What can hang from each mark:
matib: nofi notig
kefatu: notig
duvep: digino lizareb rugan
notig: lizareb matib rugan
nofi: matib
rugan: duvep notig
digino: duvep

Each row was made from one small tree. The marks that hang from a mark follow it in brackets, in alphabetical order. Every link used is in the known rows. Write each row's tree.
In the rows, zero is written as 128.
Known rows:
digino[duvep]: [108 177 163 124 162 134  80  93  91 120 102 107 166 202 120  81  97  82
 184 137 144 138 126 132]
notig[matib]: [124 152 136 134 158 147  99 114 100 137  91 107 150 192 141 114  99 100
 140 124 133 123 125 154]
nofi[matib[notig[rugan[duvep]]]]: [161 127 115 109 161 151  77 106  74 113 121 111 140 199 150 125  97 102
 140 116 144 120 127 160]
duvep[digino lizareb rugan[notig[matib]]]: [149  98 153 138 169 118 140 128  93 163  82 100 146 180 144 133 108 140
 134 113 160 160 134 158]
duvep[lizareb rugan]: [123 142 178 124 155 131  91 132  86 138  74 116 147 187 127  96 104 102
 148 125 173 157 138 134]
rugan[notig[matib]]: [128 118 137 130 161 145 101 110  99 133 100 119 152 193 153 152 105 125
 138 120 133 140 119 161]
matib[nofi notig[lizareb rugan]]: [188 127  91 128 154 143  84 104  46 120  82  76 110 170 156 134 121  91
 110 136 141 145 118 191]
nofi[matib]: [129 172 141 119 154 146  78 128  95 109  91 113 150 209 138 108  86  74
 170 129 150 111 124 124]
notig[lizareb matib[nofi] rugan[duvep]]: [156  97  97 125 152 140  88 127  92 126  98  69 131 171 168 137 113 107
 111 113 131  83 139 211]
matib[nofi]: [140 198 158 119 151 146  51 130  93 120  66 111 146 196 136 108  99  66
 161 131 167 126 120 162]
kefatu[notig[lizareb matib rugan[duvep]]]: [120  85 103 138 140 130  93 105  80 145 105  81 134 188 160 127 105 107
 105 113 115  97 118 205]
rugan[duvep[digino]]: [116 162 154 123 154 129  78 124 101 147  91 124 169 224 128  59  86  89
 155 118 166 135 135 164]
matib[notig]: [141 154 139 129 156 146  91  99  69 131  95 134 138 197 132 105 104  99
 134 127 149 166 113 146]
duvep[rugan[notig]]: [126 144 162 113 153 132  80 112 105 136  93 137 157 201 137 129 103 133
 145 130 162 180 123 146]
kefatu[notig[lizareb matib[nofi]]]: [131 125 124 142 139 135 111 121  89 146  68  85 124 177 156 146 107  73
 130 120 134  92  93 197]
digino[duvep[lizareb rugan[notig[matib]]]]: [121  91 177 128 174 124 143 105  97 142 106  96 158 168 141 140 113 138
 166 117 146 144 128 142]
digino[duvep[rugan[notig]]]: [115 148 170 112 164 125  93  83 105 129 112 118 168 193 124 116 108 123
 180 137 155 167 119 138]
duvep[digino rugan[notig]]: [141 154 154 121 157 121  95 113 100 150  83 120 156 210 129 105  99 126
 153 131 171 177 123 147]
matib[nofi notig]: [160 171 151 121 157 151  84 110  74 125  73 122 136 183 135 124 105  80
 147 129 161 146 109 167]
duvep[digino rugan]: [138 188 150 125 154 124  96 118 101 149  74 105 160 211 115  66  93 104
 153 135 171 161 131 143]
matib[nofi notig[lizareb rugan[duvep]]]: [172 102 103 117 152 142  78 112  62 122 104  93 126 177 158 125 118 101
 105 119 147 129 127 207]
nofi[matib[notig[lizareb rugan[duvep]]]]: [164  86  84 119 156 142 105 109  63 117 129  98 127 192 160 122 105 110
 116 116 130 120 130 170]
digino[duvep[lizareb rugan[notig]]]: [116 120 193 118 171 120 106 102  90 132 100 114 162 180 133 122 110 123
 180 126 157 170 129 130]
rugan[duvep[digino] notig[lizareb]]: [123  94 125 128 156 119 109 122  94 147 109 120 158 215 152  94  99 126
 139 114 147 157 130 180]

Which tree is each row?
[181 105  73 129 159 143 110  99  48 110 109  81 112 184 157 136 107 102
 116 129 128 129 120 156] => nofi[matib[notig[lizareb rugan]]]
[188 163 125 119 157 149  58 100  53 120  76  94 126 175 143 138 115  84
 129 132 159 142 118 179] => matib[nofi notig[rugan]]
[172 112 158 117 161 143  65 128  49 128  87 104 136 172 153 137 113  90
 127 109 164 132 138 192] => matib[nofi notig[rugan[duvep[lizareb]]]]
[122  75 125 129 167 122 154  88 106 142 123  84 151 172 149 135 118 152
 144 127 122 142 118 163] => digino[duvep[rugan[notig[lizareb matib]]]]
[123  91 152 136 149 132  80 119  69 151  93  92 144 179 154 140 104  93
 125 103 137  99 130 185] => kefatu[notig[matib rugan[duvep[lizareb]]]]
[149  89 103 139 159 118 156 114 103 159  96  91 138 190 149 124 112 155
 116 122 139 154 121 171] => duvep[digino rugan[notig[lizareb matib]]]
[125 107 104 121 146 133  65 113  80 122 112  93 141 201 153  98 107 105
 115 124 130 131 144 177] => notig[lizareb rugan[duvep]]
[140 122  93 131 150 121  87 115  75 138 103  77 145 211 145  73 103 101
 121 125 142 130 151 184] => notig[lizareb rugan[duvep[digino]]]
[169 106 138 132 167 128  91 114  45 149  96  99 140 192 138  92 106 102
 130 107 164 158 146 172] => matib[notig[rugan[duvep[digino lizareb]]]]
[110 117 164 125 142 127  49 119  61 143  86 106 148 197 146 118  97  72
 142 109 152 121 131 175] => kefatu[notig[rugan[duvep[lizareb]]]]
[111 107 143 119 159 117 117  90  98 129 118 101 156 189 137 111 113 133
 156 140 138 166 120 146] => digino[duvep[rugan[notig[lizareb]]]]
[150 107  75 142 154 138 103 107  75 129 101  62 126 177 156 125 115 112
  97 129 114 115 135 175] => notig[lizareb matib rugan]
[147 130 146 121 163 135 102 133 113 151  87 110 158 195 156 135  98 113
 155 103 157 108 125 200] => rugan[duvep[digino] notig[matib[nofi]]]
[163 135 120 129 153 142 112 114  63 126  81 107 123 178 150 126 114  89
 124 130 152 146 107 183] => matib[nofi notig[lizareb]]
[125 112 156 121 169 131 120  87 114 138 115 101 165 179 135 131 110 148
 164 129 129 143 118 153] => digino[duvep[rugan[notig[matib]]]]
[162 106  86 135 154 139 102  90  42 127 101  89 118 180 148 116 117 109
  98 135 129 161 126 171] => matib[notig[lizareb rugan]]
[114 145 193 123 167 123 107 113  87 131  92 100 161 180 118  86 106  99
 180 131 160 150 135 124] => digino[duvep[lizareb rugan]]
[117 135 174 130 158 123  95 143  82 148  85 115 166 211 132  67  91  85
 161 108 171 135 146 155] => rugan[duvep[digino lizareb]]
[128  69 105 137 160 122 142 119 103 159 118 107 151 203 161 117 104 143
 123 106 132 130 130 194] => rugan[duvep[digino] notig[lizareb matib]]
[152  97 124 124 155 133 125 126 108 139  89  95 129 166 160 165 119 134
 122 122 145 131 118 189] => duvep[rugan[notig[lizareb matib[nofi]]]]
